Known rows, with every step that occurs:
gado -> sumini -> fose -> tige: [-16 -18   3   3 -27  -8  -3   6   0  36   8  -2  -1   7   1   3  -4   4
 -12 -27   6  -1 -15   3  -6  -3 -20  12   7  -8]
tige -> lolok: [ -3 -17   9   6 -21  -9 -10   0   8  15  19  -9  -7  -2 -17  13  -4  -5
  -4 -20  -3   5 -16  -3   5  10 -18  10   0   0]
fatin -> dizi -> lolok: [ -4 -19  29   1 -32  -5  -1 -14  12  28   2  -6  -3 -14 -14   8  -7   1
 -13 -31   7   5  -7  -6   3   0 -18  16  -1  -8]
dizi -> fatin: [ -5  -6  10   0 -18  -2  -3  -8  12   8   1 -12  -6   5 -15  15  -6  12
  -7 -27   6   7  -9  -7  -4  -1 -20  15   4 -15]
kado -> tige -> lolok -> sumini -> fose: [-18 -29  18   8  -9   6 -12  17   0  24  15   0 -13  -1 -32  13   7   2
 -19 -29  -3  -5 -17   5  -6   8 -23   9  -5   4]
fose -> fatin -> dizi -> lolok -> sumini -> gado: [-15  -4  41  -6 -25   3   7 -20  13  32  11   3   0 -18 -19  13  14  12
 -18 -37  13   3 -21  -7   4 -15 -19   4  -7  -6]
zabomug -> gumu -> tige -> lolok -> sumini: [-11 -15  34   1 -16   9 -20   2  -3  22  15 -10 -22 -26  -3   3 -15   1
  -6 -40   0 -11 -18  -1   0   8 -21  12 -25  10]
kado -> tige -> lolok -> sumini: [ -8 -23  20   4 -16   4 -10  12  -1  10  14  -1 -17  -8 -33  12  -2  -1
 -18 -23  -6 -13 -17   3  -3   6 -28   1 -14  11]
lefut -> fose -> tige: [-10 -22  10   9 -37  -4   7  -3  10  17   6 -10  -5  10  -9  -3  -1  -4
   5 -18 -13  -3 -11 -11   4   1 -27   5   1   5]
lolok -> tige -> gumu: [-17 -15  19 -13 -30 -10  -5 -13  -1  20  19  -3 -15 -15   6   8 -17  16
   2 -25   2 -15 -20  -9  -1  13 -14  18   0  -5]
gofesas -> fatin -> dizi -> lolok -> sumini: [-12 -13  35  -6 -29  -4   0 -20   9  23   2  -7  -3  -7 -27   0  -2  13
 -19 -38  16  -9 -17 -13  -9 -15 -18   9  -6  -4]
fose -> fatin: [ -8  -4  16   3 -19  -2 -10 -19   6  14  14  -5   2  -2  -9   8  -9   7
  -4 -14   6   2 -17  -8 -10  -4 -15   6   7 -13]
zabomug -> gumu -> tige -> lolok: [ -9 -18  28  12 -26   3 -20  -3   2  22  13 -15 -17 -20   3   6 -22  -4
   0 -30   2  -7 -18  -3   4  18 -17  20 -14   2]
sumini -> gofesas -> fatin -> dizi: [-11  -5  20 -10 -36  -9 -11 -27  21  25  -1  -9   4   1 -11 -11  -4  17
   0 -17   8  -3 -19  -9 -11   2 -16  18   6 -15]
lolok -> sumini -> gofesas: [ -4  -3  15 -17 -17   1 -11  -8  10  21   5  -4 -10 -14 -16   1   4  11
   4 -27  -5  -4 -11  11  -4  -4 -26   4  -6   1]
sumini -> fose -> tige -> gumu -> zabomug: [-24 -29  14  -1 -28 -11 -20  -1   8  29   4 -12 -10  -1  13  -3 -18   6
 -15 -32  -8  -8 -14  -7   8  17 -25  23  10  -5]
zabomug -> gumu: [ -8  -8  20  -1 -24  -3 -13 -14   7  23  12 -13  -5 -13   5   6 -20  11
   2 -29   8   5 -11   3  -3  -1 -23  17 -11  -5]
dizi -> lolok -> tige: [ -8 -18  25  -2 -35  -7   7  -7   2  25   6 -17 -14 -16 -16  22  -1   0
  -1 -32   4 -15  -7  -4   2  12 -13  18   5   4]
kado -> tige: [ -7 -15  14   5 -24   1  -8   1   3  14   5  -4  -9  -6 -17  12 -14   1
 -10 -16  -2 -10  -7   3 -10   7 -23  16  -2  -5]
gado -> sumini -> gofesas -> fatin: [-13   4   5 -11 -34 -15 -12 -23   8  22  -3 -11   3   0 -13 -10  -7  17
  -3 -18  16 -13 -26   3 -14  -7 -25  11   7 -12]
sumini -> fose -> fatin -> dizi -> lolok -> tige: [-22 -23  38   4 -32  -1   2 -17   8  47   9  -8   1 -11  -9  12   9   8
 -13 -31  16  -2 -17 -17  -7   9  -1  20  18  -9]
zabomug -> gumu -> tige -> kado: [-15  -9  33   3 -26   8  -9 -15  -2  27  17 -12 -13 -28   9  -4 -26   4
   2 -25  -3 -11 -10   2  -4   1 -16  27 -16  -5]
fatin -> dizi -> lolok -> sumini: [ -7 -17  34  -8 -24  -1  -1 -11   6  31   6   0  -6 -19 -20   6   0   6
 -17 -40   5   0  -8  -3   1 -10 -21   8  -9   0]
zabomug -> gumu -> tige -> lolok -> sumini -> gado: [-17  -8  36  -1 -20   8  -7   2   2  28  17  -7 -20 -27  -3  11  -1   4
  -2 -46   0  -4 -24   7   9   7 -23  16 -27   7]
gado -> sumini: [-12  -3   6  -9 -23 -12  -5  -8  -4  25  12  -2   2  -8  -6   6  -9   8
  -7 -23   9   0 -18   7  -8 -12 -22  10   0  -8]
gofesas -> fatin -> dizi: [-12  -9  21  -3 -30 -11  -5 -24   9  22   9  -5   6   5 -10  -3 -11  15
  -9 -22  12   1 -20 -15 -14  -8 -10  20   5 -16]
tige -> lolok -> sumini -> gado: [-11  -9  19  -7 -14  -4   1   5   9  22  24   0  -9  -8 -25  19  16   3
  -6 -34  -7   9 -24   8   9  -3 -22   4 -13   5]
sumini -> lolok -> tige: [-11 -15  22  -1 -26 -11   5   1   7  30  20 -15 -12 -19 -11  24   2   6
  12 -27   5 -13 -17   5  -5  20 -12  21  15  12]
gofesas -> fatin -> dizi -> fose: [-22 -19  26  -1 -27 -13   3 -27  16  32  -6  -5   8  10 -13  -4 -13  11
  -7 -26  15   7 -17 -21 -18  -3  -5  15   7 -13]
gado -> sumini -> lolok: [-11  -3  12  -1 -21 -15  -5  -1   4  30  14  -9   0 -17 -11  14  -5   9
  -2 -24  17  -4 -22  13  -4  -1 -27  13   8   4]
gado -> sumini -> fose -> fatin -> gofesas: [-28  -7  14   1 -12   3 -16 -18   3  42   2  -2  19  -4  -4   4  -5  13
 -13 -11  29   1 -24   5 -15 -16 -20  14  15  -8]

Rows:
[-27 -28  20  -8 -19  -5 -19   4   3  28   8  -5 -15  -5   6  -6 -11  10
 -20 -41 -11 -12 -16  -5   5   4 -28  14  -2   2]	lolok -> sumini -> fose -> tige -> gumu -> zabomug
[ -9 -11  14   2 -15   8  -8 -11  15  13 -10 -14  -1  -1 -17  13 -11  10
  -8 -20  15   3  -5   1  -2  -2 -24  18   3  -3]	dizi -> fatin -> gofesas
[-17 -19  31  10 -25   0  -5 -19  14  40   7  -3   8  -5 -11   9   0   9
 -17 -27  18  10 -15 -13  -4  -1 -10  16  14 -17]	sumini -> fose -> fatin -> dizi -> lolok
[-10  -9  29   4 -25   6 -15 -10  -2  26   5 -12 -14 -24  12   4 -25   5
   5 -32   5  -7  -9   2  -5   8 -16  26 -11  -6]	zabomug -> gumu -> tige
[-23  -3  11   1 -16  -7 -11 -14  -1  37  13  -1  12   2  -3   6  -2  14
 -11 -20  20   5 -25   0 -15 -14 -16  10  12 -18]	gado -> sumini -> fose -> fatin
[ -9 -17  26   1 -14   4 -12   7  -6  18  13  -2 -19 -17 -17   9  -4  -7
  -6 -35  -9 -11 -17  -3  -2   7 -14   9 -11   6]	gumu -> tige -> lolok -> sumini
[-14 -15  22   1 -18   1   2  14   6  16  18   2 -15  -9 -34  21  11   3
 -15 -26  -8  -6 -22  10   5   5 -29   5 -18   7]	kado -> tige -> lolok -> sumini -> gado
[-22 -13  20  11 -21   6  -5 -27  13  23   1  -9  12   1 -13  -2  -5   2
   4  -1  11   1 -19 -10  -5 -11 -25   6   8   4]	lefut -> fose -> fatin -> gofesas
[-13 -20  16  -1 -25  -1 -14  -6   1   9   9   1 -13  -8  -5   8 -29  15
 -13 -13   2 -16 -17  -2  -3  11 -28  13  -8  -9]	kado -> tige -> gumu
[-12  -6  23  -9 -48 -13  -7 -29  15  32 -12 -12   4  -9 -16 -12  -4  15
 -17 -26  24 -14 -23  -5  -6  -4 -24  12   3 -11]	gado -> sumini -> gofesas -> fatin -> dizi -> lolok
[-24 -16  37   9 -10  15 -24  -6   0  36  16  -8 -12 -15  -2   3  -6   6
  -9 -37   9  -6 -27  -7  -7   5 -14  12 -11   0]	zabomug -> gumu -> tige -> lolok -> sumini -> fose -> fatin
[ -8 -32  20   6 -21  -1   1   7  10  18   3  -4 -19   8 -22   7  -1  -8
 -16 -32  -9  -4 -13 -12   3   9 -20  -9  -9  19]	dizi -> fose -> tige -> lolok -> sumini
[-32 -12  25 -18 -32 -25 -13  -7  -2  38  16 -14 -12 -31  10   6 -13  13
  -8 -36  12 -29 -34   6   5  18 -24  24  14  15]	gado -> sumini -> lolok -> tige -> gumu -> zabomug
[-15 -34  30  -3 -32   3  -6  -5  10  35   5   5 -16 -10  -1   0  -9  16
 -28 -43   5  -8 -14 -13  10   3 -25   5  -7  -4]	fatin -> dizi -> lolok -> sumini -> fose -> tige -> gumu
[-30 -17  34  -4 -35  -8   2 -19  -2  55   9  -3   6 -13  -4   6   6  12
 -20 -34  29  -8 -26 -12 -10  -2  -6  18  16 -10]	gado -> sumini -> fose -> fatin -> dizi -> lolok -> tige
[-14   0  20 -14 -15   0   6   1   6  24  17   2  -5 -10 -18  18  10  11
   0 -35  -3   7 -15  11   0 -13 -22   9 -10  -2]	lolok -> sumini -> gado
[ -6  -8  39  -9 -29   6 -10 -26  18  28  -2  -3  -5 -19 -19  -3   7  11
 -17 -29   9  -9 -17  -7  -3  -5 -23   0  -3  -2]	fose -> fatin -> dizi -> lolok -> sumini -> gofesas
[-18 -22  29  -9 -25  -8  -7 -22  23  30  -6  -5  -3   4 -30 -12   6   9
 -11 -29   7  -1 -26 -15  -9   6 -14   1  -2   5]	tige -> lolok -> sumini -> gofesas -> fatin -> dizi -> fose
[-13 -13  33  -6 -30   1 -17 -14   9  25   0  -4 -13 -11 -21 -13   1   5
  -9 -32   1 -20 -28 -14  -9  11 -13  13  -8  -1]	gumu -> tige -> lolok -> sumini -> gofesas -> fatin -> dizi
[ -9 -28  15   9 -28  -1   3   7   9  13  16  -8 -14  10 -23  -4  10  -9
  -7 -25 -18  -7 -18 -13  13   0 -31  -9  -9  21]	lefut -> fose -> tige -> lolok -> sumini
[-21 -23  35  -8 -48 -15   0 -31   8  25   6  -9 -10 -13  -4   2 -17  22
 -14 -30  21 -24 -26 -27   0  10  -9  19   3  -7]	gofesas -> fatin -> dizi -> lolok -> tige -> gumu
[-18 -22  22   6  -8   6 -12  11  -3  33  14  -3 -15 -11 -18  11   5  -3
  -5 -41  -5  -3 -16  -1  -5   9 -11  17  -2  -1]	gumu -> tige -> lolok -> sumini -> fose
[ -5 -24  12  11 -24  -1 -10   9   4   9  11  -8 -12  -2 -26  13 -10  -4
 -15 -12  -4  -8 -14   0  -2  16 -23  10  -5   3]	kado -> tige -> lolok
[-10 -23  35  -7 -40  -8   8 -13   4  36   6  -9  -9 -21 -10  13   0   2
  -9 -35   7  -9  -8 -11   0   9  -7  21   5   0]	fatin -> dizi -> lolok -> tige
[-14  -9  27  -2 -16   3   0   9   1  24  16   1 -18 -18 -18  17   8  -4
  -2 -39  -8  -4 -23   2   7   7 -15  12 -15   3]	gumu -> tige -> lolok -> sumini -> gado
[-10  -7  26  -1 -23  -4  -9 -25   8  26  14   3   8  -6  -1   2  -9   9
 -10 -15   8   6 -19 -14 -12  -6 -10  11   6 -16]	fose -> fatin -> dizi
[-15  -1  15 -17 -38 -15 -10 -29  11  32  -1  -4   9  -2  -7 -18  -5  19
  -9 -21  19  -7 -27  -3 -15  -9 -19  15   4 -15]	gado -> sumini -> gofesas -> fatin -> dizi
[-14 -31  34   1 -30   7   8   0  11  39  14   0  -8 -11 -16  -4  10   3
 -26 -36  -6  -6  -5  -8   5  -7 -17  11  -4   3]	fatin -> dizi -> lolok -> sumini -> fose -> tige -> kado
[ -8 -33  29  -4 -30   0  -4  -3  24  31  -5   2 -16  -1 -15 -11   7  -4
 -15 -32 -11  -4 -16 -13   4  17 -21  -5  -7  17]	fatin -> dizi -> fose -> tige -> lolok -> sumini -> gofesas
[-21 -14  30 -15 -25  -4  -3 -29  20  35 -12  -1   0   2 -22 -14   1  18
  -5 -32   9  -3 -20 -13 -19  -6 -14   7   0  -2]	lolok -> sumini -> gofesas -> fatin -> dizi -> fose
[-13  -3  25 -18 -27  -3 -11 -25  15  25   3  -1  -1  -5 -18 -13   3  21
  -6 -29   6  -8 -21  -6 -14  -8 -19  11  -3  -8]	lolok -> sumini -> gofesas -> fatin -> dizi
[-30 -24  40 -14 -49 -21 -10 -30   6  30  -1 -21 -10 -19   0  -5 -18  12
 -22 -39  11 -28 -26 -25   4  14 -13  29   9  -2]	gofesas -> fatin -> dizi -> lolok -> tige -> gumu -> zabomug
[-16 -27  29   5 -35   0   1  -9  14  31  -1  -7  -7   8 -21  -1   5  11
 -26 -42  11 -11 -15 -16  -5  -5 -16  10   3  -5]	gofesas -> fatin -> dizi -> lolok -> sumini -> fose -> tige
[ -5 -19  19  10 -23   0 -11   3   0  17  10  -8 -15 -12 -12  13 -11 -11
  -2 -25  -6  -6 -15  -7   1  18 -12  16  -2  -2]	gumu -> tige -> lolok
[-15 -18  33  11 -37  -1   6 -31  16  30   4  -9   9  -3 -16  -3   2   1
  -9 -19  10   5 -17 -22   3  -8 -21   5   6  -5]	lefut -> fose -> fatin -> dizi -> lolok
[  1 -23  14   3 -23   0  -6  11   5   9  18  -4 -20   2 -19   7   2  -5
 -16 -28 -13  -9 -14  -6   8   6 -24  -4 -10  16]	fose -> tige -> lolok -> sumini
[-22 -19  32  -1 -23  -3  -2 -16  11  38   3  -6   1  -1 -27   3   6  18
 -19 -45  18  -2 -17 -11 -12 -12 -13  17   3 -10]	gofesas -> fatin -> dizi -> lolok -> sumini -> fose
[-17  -5  36  -8 -32  -4  11 -19  14  29   5  -4  -1  -7 -27  10  10  16
 -15 -42  16  -1 -21  -6   1 -16 -19  13  -7  -8]	gofesas -> fatin -> dizi -> lolok -> sumini -> gado
[-14 -21  14   0  -6  -1 -12   8   5  30  21  -4  -7   0 -25  13  12   5
  -8 -34  -4   9 -17   1  -2   0 -18   7  -1   2]	tige -> lolok -> sumini -> fose
[-25 -20  29 -12 -29 -20 -13  -6   6  29  14 -19 -18 -29   4  12 -13   9
   0 -35   0 -24 -26   0   7  29 -22  27  16  15]	sumini -> lolok -> tige -> gumu -> zabomug
[-15 -13  22   6 -16  -4  -1 -22  10  25   1  -4   5   5  -9   9 -12   5
  -4 -17  10   8 -15 -14 -13  -1 -11   3   8  -9]	dizi -> fose -> fatin
